What can hang from each mark:
bopud: kavun rupu
gopov: rupu
kavun: bopud nuker pobe rupu
rupu: bisut bopud kavun kebo
kebo: rupu
nuker: kavun
pobe: kavun rupu
bisut: rupu

Every row comes from one small tree of marks. The marks that hang from a mark follow it in brackets, in alphabetical order. Every link used is in the known rows. Which tree was each row made from?
In the rows, 128 means zero.
Known rows:
pobe{kavun{bopud nuker} rupu{bisut kebo}}: [118 160 147 195 159 111 117 106 158 133 145 142 136 168 126 124 110 116
 111 124 118 129]
nuker{kavun{pobe}}: [136 120 123 131 139 137 138 129 137 114 126 142 123 161 141 136 130 136
 119 124 131 133]
nuker{kavun{bopud pobe rupu{bisut kebo}}}: [146 142 135 170 138 134 113 111 148 126 126 156 126 211 136 139 103 126
 127 135 109 127]
gopov{rupu{bisut kebo}}: [140 160 158 104 113 122 113 111 160 122 118 133 140 174 129 116 121 120
 132 125 116 130]
bopud{rupu{kebo}}: [145 139 133 107 133 131 123 129 143 126 119 141 136 140 128  97 120 123
 121 121 124 132]
rupu{bisut}: [123 147 146 142 112 119 121 120 132 125 129 126 132 156 126 134 133 127
 137 130 120 133]
kavun{nuker pobe}: [137 115 118 150 163 125 128 118 136 118 130 120 127 179 143 150 119 129
 122 128 131 122]
pobe{rupu{kebo}}: [146 146 141 123 146 130 123 123 152 139 131 140 139 130 123 114 110 129
 116 125 131 124]
bisut{rupu{bopud}}: [122 151 142 122 126 133 121 127 147 127 120 124 141 139 125 133  99 130
 128 142 122 164]
bisut{rupu{bopud kavun}}: [126 155 147 123 141 132 122 118 157 129 119 127 138 154 118 137  99 134
 128 146 122 174]
bisut{rupu{bopud{kavun} kebo}}: [134 156 150 101 132 138 120 120 165 131 123 146 141 173 119 103  92 139
 115 137 120 161]
kebo{rupu{bopud kavun{nuker pobe}}}: [131 138 130 165 187 105 126 112 174 117 126 129 138 209 144 148  99 136
 117 133 124 148]
pobe{kavun{bopud nuker rupu}}: [122 115 113 176 158 116 111 111 128 124 139 136 120 138 129 138 110 111
 116 135 123 133]
gopov{rupu{bisut bopud kavun{nuker pobe} kebo}}: [139 163 162 149 169 117 115  90 180 118 118 124 142 252 135 140  95 131
 128 134 112 141]
nuker{kavun{bopud{rupu{bisut kebo}} pobe}}: [141 149 138 153 135 135 129 123 151 118 122 157 130 196 134 111 122 125
 124 119 109 139]
pobe{rupu{bisut bopud{kavun{nuker}} kebo}}: [125 167 169 153 151 112 113 104 173 129 136 140 145 206 113 103  97 140
 111 124 118 146]
pobe{kavun{bopud nuker}}: [108 123 115 185 157 118 129 118 128 126 140 131 122 137 135 132 124 116
 115 125 124 128]
pobe{rupu{bisut kavun kebo}}: [144 169 164 136 145 121 118 107 166 136 131 143 139 176 112 125 113 133
 125 130 123 140]
kavun{nuker}: [125 125 126 148 146 119 124 119 139 121 128 117 130 160 136 136 123 127
 121 125 132 128]
gopov{rupu{kavun{pobe}}}: [155 123 131  87 155 132 128 114 148 117 119 134 125 152 125 138 125 126
 127 129 126 144]
kebo{rupu{bopud{kavun}}}: [121 141 138 118 136 110 126 130 159 121 130 150 137 144 123 102 112 138
 113 125 121 154]

Write each row's tree:
[124 146 146 154 157  97 118 112 171 107 133 140 140 222 136 129 108 138
 116 125 115 153] : kebo{rupu{bisut bopud{kavun{nuker pobe}}}}
[141 154 161 102 136 128 117 106 165 119 123 147 138 207 121 109 105 135
 127 127 108 143] : gopov{rupu{bisut bopud{kavun{pobe}} kebo}}
[152 152 152 139 149 126 119 114 154 131 135 141 140 178 127 135 109 131
 127 128 122 125] : kavun{pobe{rupu{bisut kebo}}}
[136 163 158 146 134 124 120 106 155 134 126 137 135 199 126 131 120 133
 135 136 117 131] : rupu{bisut kavun kebo}
[138 132 136 105 153 116 121 106 163 113 116 121 129 169 125 130 124 123
 118 124 131 148] : gopov{rupu{kavun{nuker}}}
[162 133 144 114 136 127 105 104 147 122 132 156 129 207 120 129 106 133
 126 136 115 131] : bopud{kavun{pobe rupu{bisut kebo}}}
[137 163 153 135 132 127 117 103 162 135 118 141 132 185 117 120 117 118
 134 130 107 137] : gopov{rupu{bisut kavun{bopud} kebo}}
[151 139 144 116 152 119 117 108 159 108 128 148 134 224 129 106 121 130
 115 117 118 142] : bopud{kavun{nuker pobe} rupu{bisut kebo}}
[112 171 165 187 160 106 114 101 166 127 141 134 147 182 129 123  97 128
 112 128 121 141] : pobe{kavun{nuker} rupu{bisut bopud kebo}}
[125 130 120 133 125 134 136 138 136 117 119 150 123 123 121  97 133 121
 115 114 119 150] : nuker{kavun{bopud{rupu}}}
[165 120 123 126 155 137 112 114 139 130 127 142 130 175 137 141  97 127
 127 140 124 115] : kavun{pobe rupu{kebo}}
[126 178 171 180 166 111 114  96 177 134 129 127 147 220 119 129  91 137
 120 133 119 146] : pobe{rupu{bisut bopud kavun{nuker} kebo}}
[139 146 134 173 183 126 124 107 167 143 132 136 132 176 118 124 100 126
 111 127 125 131] : pobe{rupu{kavun{bopud nuker} kebo}}
[144 133 140 109 168 129 121 105 170 116 122 137 136 212 131 109  94 135
 109 123 121 137] : gopov{rupu{bopud{kavun{nuker pobe}} kebo}}
[154 147 154 111 148 127 121 113 157 128 139 157 135 184 114 116 115 137
 117 124 122 136] : bopud{kavun{pobe{rupu{bisut kebo}}}}
[134 168 164 163 149 130 126 115 169 124 129 149 144 200 132 126  98 142
 118 127 118 142] : nuker{kavun{pobe{rupu{bisut bopud kebo}}}}
[142 148 148 183 161 117 100  96 155 124 127 125 142 243 141 152  79 130
 130 143 112 127] : kavun{nuker pobe rupu{bisut bopud kebo}}
[132 131 134 165 180 122 125 117 150 124 134 120 138 166 129 140  95 134
 116 128 129 139] : kavun{nuker pobe{rupu{bopud}}}
[117 161 163 165 142 114 116 103 162 125 131 134 141 231 127 111 102 140
 120 128 114 137] : rupu{bisut bopud{kavun{nuker}} kebo}
[131 155 157 152 156 106 117 103 162 123 132 126 135 182 114 141 121 129
 121 127 128 153] : pobe{rupu{bisut kavun{nuker}}}
[158 130 142 133 156 118 101  96 157 116 132 146 130 239 129 134 101 132
 118 134 119 131] : bopud{kavun{nuker pobe rupu{bisut kebo}}}
[126 161 157 163 155 106 114 104 163 123 143 139 141 172 131 126 114 122
 109 124 128 133] : pobe{kavun{nuker} rupu{bisut kebo}}
[138 152 158 123 154 119 114  97 174 112 123 136 140 239 130 116  99 133
 119 125 112 142] : gopov{rupu{bisut bopud{kavun{nuker pobe}} kebo}}
[135 167 153 126 147 138 120 113 170 137 117 132 143 184 126 130  86 136
 125 147 120 161] : bisut{rupu{bopud kavun kebo}}
